What can hang from each mark
J: A C
W: E J
E: A G W
C: G W
G: E
A: E J

Each row was made from one small tree. Brackets hold a mark, then the marks that hang from it, in alphabetical order. Every link used is in the known rows. Write each row's tree.
Known rows
[J A]:  36.5  -1.0  -2.5  20.1   5.2  19.8 -33.5 -18.8  -7.4 -48.8  10.1 -32.7  31.8  -2.2  14.3  -5.5 -26.0 -21.6   2.1
[C G W]:  36.6 -23.6  -9.7  12.9  -6.8  28.6  24.6  34.8  28.0  20.4  29.6  16.9  -0.4   1.8  31.1 -30.9 -15.4 -19.5  21.7
[J [A [E G W]] C]:  17.2 -17.6 -21.4   8.3 -37.7  11.9 -38.3   6.3  -3.6  18.1 -38.2 -23.8 -26.6   8.3   1.7  43.7   6.0 -11.3   7.7
[C [G [E A]] [W J]]:   0.4  -5.0   7.1   5.6  14.9  -0.7  12.1  31.2   9.6   6.5   4.2  45.1  -1.0  10.4  10.7 -37.7  13.0  28.4 -24.0
[W [E A] [J [C G]]]: -28.8  -8.0  -1.4 -11.9  37.5 -25.3  16.8  -9.1   8.0 -11.1  15.2  38.3  -1.7  -3.3  -9.1  -8.2  14.0  21.4   2.7
[J A C]:  12.8 -15.9  -1.7  10.1  14.4  20.0 -45.4 -22.5  -5.1 -50.0  10.0  -8.7  26.6   1.8  -8.3   4.2 -15.4 -13.8  21.0
[J [C G]]:  -4.4 -37.1  15.5   7.7  -4.2  10.1   6.2   6.9   8.0  -2.5  27.1  20.2   1.6  -4.1   0.6   8.1 -21.1 -26.0  29.5
[J [A [E W]] C]:   7.8 -15.1 -21.8  23.0 -18.7  14.2 -38.6  -5.3   3.3 -15.6 -16.9 -23.1 -11.2   5.1   0.8  15.7   7.6  -0.8   3.4
[C [G E] [W [J A]]]:  15.6  13.8   2.8  26.1  13.0  28.2  13.5   4.4  28.9   7.8   1.5  18.6  49.0  11.6  -3.3 -53.2   0.5  33.0 -22.1
[W [E A] J]: -11.3  21.5   4.2 -14.1  47.9 -29.2  12.1 -23.0 -13.2 -38.9   8.2 -17.4   3.6   1.4  -2.8 -19.4  -0.4   5.1 -19.8
[J [A [E G W]]]:  39.7  -1.1 -22.0  15.6 -45.9  14.1 -30.3  11.6  -7.2  18.8 -38.0 -49.5 -19.7   4.8  21.6  38.1   0.2 -18.6 -12.2
[W [E A G] J]:  -6.6  18.1   3.7 -28.8  26.7 -31.1   9.7 -13.0 -20.7  -7.8 -19.5 -17.6 -12.1   7.8  -2.0   9.3  -1.4  -0.9 -14.1
[G [E [W [J C]]]]: -49.7  10.0  22.3 -10.1  42.9  -5.2  -7.3 -23.7   4.1   5.3 -18.2   7.8  14.2  24.2 -41.5 -16.6 -16.0  -7.5 -10.1
[J [A E] [C W]]:  21.4 -22.9 -16.3  25.9 -24.8  35.5 -14.2  -3.8  10.5 -21.7   3.0 -16.0 -11.8   7.3   4.4  -2.0  20.4  13.5  20.6
[W E]: -17.5   2.7  10.2 -11.8  16.4  10.3  24.0 -39.5  15.3 -13.4  10.2 -54.8  17.1  -0.6  -1.7 -13.7 -18.5 -24.5   4.0
[W [J A [C [G E]]]]: -22.1  -0.5  24.6  21.8  15.1   7.4  -3.3 -24.6  11.4 -17.4  -4.2  24.9  49.1   5.0 -33.4 -12.8  -4.8  30.1  -8.4
[J [A E]]:  31.6  -0.4   5.7  39.3 -33.7  13.5 -14.6 -13.4 -15.7 -39.5   0.7 -62.1   4.2  -7.8  14.7  18.8  -7.0 -10.3  -5.0
[G [E [A [J C]] W]]: -49.1  -6.8   4.1 -31.2 -15.5 -15.2 -46.9   1.0  -6.8   6.1 -13.3  32.3 -18.6 -18.3  -9.0  11.7  32.2  15.3 -12.6
[A [E G] [J C]]: -19.7  -2.5  40.0  -9.0 -78.3  -9.2  18.6   3.3 -32.5  24.9   2.8 -20.7 -41.0 -26.3 -13.7  70.6  14.7 -18.2  28.8
[C G [W [J A]]]:  54.1  12.8 -21.1  26.9  18.0  18.4  19.9  22.5  14.6  -7.7  25.1  29.5  34.4   8.5  18.0 -47.0  -8.4  15.9   0.2
[J [C G [W [E A]]]]: -11.6 -43.9 -34.0 -18.5  12.6  15.2  10.5  13.0  41.9  17.0  17.0  43.2 -20.9  -1.5  14.1 -23.5  31.5  24.3  19.1
[W [E G] J]: -11.8  31.4  21.8 -22.0  28.8 -11.0  41.8 -31.0   0.9  11.8  -8.3 -46.3  13.5  10.7 -19.0   1.7 -21.7 -21.1  -1.4
[E A G]:  29.3 -17.5   0.7 -13.9 -11.5 -11.6 -39.6  25.1 -33.9 -18.4 -14.2 -11.3 -31.4   0.0  26.8  38.1 -15.1 -34.5   2.0

Write each row's tree
-50.9 -15.6  17.3 -16.2 -34.8  10.0   4.3   7.1  22.0  53.5   5.0  37.8   4.8 -24.3 -15.4   2.6  12.9   8.6   3.0 => [A [J [C [G [E W]]]]]
 -5.1  -7.0  23.2  11.6  23.5  -8.8  23.9   5.2  -4.5  -8.8  32.3  37.5  12.5   2.8 -16.6  -6.3 -25.7 -13.2  22.1 => [W [J [C G]]]
-21.0 -18.1  28.1  15.4 -70.9  -5.7  36.9  11.7  -9.2  21.7  35.1  13.1 -26.0 -38.9   2.3  40.1  19.3   1.0  31.0 => [A E [J [C G]]]
  0.8   7.2 -18.5 -48.5 -27.7   2.0  13.9  15.0   5.9  34.6  -0.3   3.4 -29.8 -21.6  20.1   2.7  40.6  11.8   4.9 => [C [W [E [A J] G]]]
-12.2 -13.3  -4.6  -9.9  10.1  -4.4 -48.8   6.5  -0.5  -6.3 -30.8  -7.8 -15.6  10.2  15.2  -4.4  -3.0  -9.4 -32.3 => [G [E A W]]
  9.2  -1.5 -26.0  -7.8  32.7  -4.7  42.3  18.2  25.1   9.6  21.8  32.8  -5.9   2.2  18.2 -46.5  18.4  28.7  -6.6 => [C G [W [E A] J]]
  2.8  15.2  16.5  32.6   2.6  -5.0  -3.0 -26.7 -25.4 -46.4   3.4 -21.2   8.5   5.1 -21.3  10.7  -1.0  11.4   6.0 => [W [J [A E] C]]
-17.9   7.9  -4.6   5.9  38.2   4.6  23.7 -34.7  25.3 -12.1  16.0  16.0  48.5  -4.8 -24.4 -24.3   0.0  27.4   5.2 => [W E [J A [C G]]]
 19.8  14.9 -21.2  -9.7  28.7   0.6 -36.3   1.4  -7.4   0.8 -27.1  15.6  11.8  23.3 -18.7   7.5 -16.9 -10.6   3.5 => [E G [W [J A C]]]
 -5.1  35.4   2.5  10.6  34.9   4.9 -23.6 -23.6   3.6 -13.0 -29.7 -16.8  46.1  16.0 -17.4 -33.3 -15.4  11.1 -39.2 => [G [E [W [J A]]]]
-40.1 -17.4  -2.6 -28.3 -19.6 -12.0  13.6  -5.9   7.5   9.8  30.1  43.4 -12.9 -40.8   2.8  10.8  36.3  27.3  15.6 => [W [E [A [J [C G]]]]]
 27.7  12.0 -15.8 -18.2  21.3 -31.8 -31.4  34.0 -34.8   2.4 -21.4  14.4 -27.0  20.3  17.3   9.8 -14.1 -20.8 -18.6 => [E A G [W J]]
  5.3  16.3   6.6  -8.0 -75.3  -8.4  16.4  24.7 -21.9  54.3 -11.1 -35.3 -43.5 -22.0  14.6  51.2   9.6 -23.8  -0.3 => [A [E G W] J]
-38.1   1.2  13.6  -3.7  38.0  -9.6  51.6 -28.2  23.1   5.1  24.6  13.0  27.0  -0.1 -26.8 -18.3 -10.5   4.0  13.8 => [W E [J [C G]]]
 44.9  31.8 -19.5   0.2  18.6   0.7 -27.5   7.6 -12.9   4.1 -26.1  -8.6  16.5  19.1   1.4  -2.7 -24.6 -17.1 -14.0 => [E G [W [J A]]]
  8.1 -29.6 -19.3 -19.6 -30.7   1.3  -4.7  50.2   1.2  12.5  40.0  81.4 -31.0 -29.2  23.5  -4.8  35.4  21.8  27.9 => [E [A [J [C G W]]]]
 36.4  33.7 -20.9  13.4  39.7  -2.0 -25.1  -7.9  -8.5 -27.1  -2.1  -6.4  33.5  16.8   3.8 -32.0 -21.1  -9.5 -18.0 => [E [W [J A]]]
  3.7  11.8  34.0   0.6 -82.2  -9.7  31.0   8.4 -38.3  25.1   2.4 -47.2 -31.0 -29.7   8.5  57.8   5.4 -25.6   9.1 => [A [E G] J]
-41.5   2.5   4.0 -15.6  43.4 -22.4 -42.8  -6.3 -11.4 -14.9 -24.3  30.9 -11.4  21.1 -23.3 -11.9   4.8  13.4 -28.3 => [G [E A [W [J C]]]]
 11.0 -25.4 -30.6 -10.6   7.6  13.5  17.7  20.4  39.6  15.7  14.9  17.8 -16.4  -5.1  38.7 -31.5  22.2  16.0  -1.0 => [C G [W [E A]]]
 38.5  -0.9   6.8  23.4 -52.3  10.7 -13.0  -2.7 -21.7  -8.5 -25.2 -61.6  -8.6  -3.0  16.2  46.0  -5.1 -16.7  -0.2 => [J [A [E G]]]
-10.1  -7.4   2.9  23.6  -5.5 -16.1  31.2  23.1   4.4  27.5   8.4  21.3 -23.2   7.0  -5.9   4.6  -1.8  -4.7   7.4 => [A [E [W [J [C G]]]]]
-30.4   2.7   4.4 -37.0  35.6 -31.1  -0.3 -16.9 -14.5  -7.8 -16.7   7.8 -17.8  10.0 -21.6  20.7   6.9   4.4   3.9 => [W [E A G] [J C]]
  1.0  24.1  -2.5 -23.7  26.5   8.5  54.2 -11.4  21.7  32.2  -7.2 -23.9   5.0  20.0 -10.0 -25.2  -6.7  -7.8   3.9 => [C [W [E G] J]]
-11.9 -18.5   5.6  10.2  -9.8  17.8  -1.1  12.3  34.3  39.5 -10.7  -5.3  12.1   2.3  10.0 -14.0 -15.5 -14.0 -17.7 => [C [G [E W]]]
 24.7  27.4  16.3  43.2  -6.7  -8.9   7.1 -19.4 -31.1 -46.1   4.9 -46.9  16.0   1.5  -1.1   2.2  -9.9   4.0 -16.5 => [W [J [A E]]]
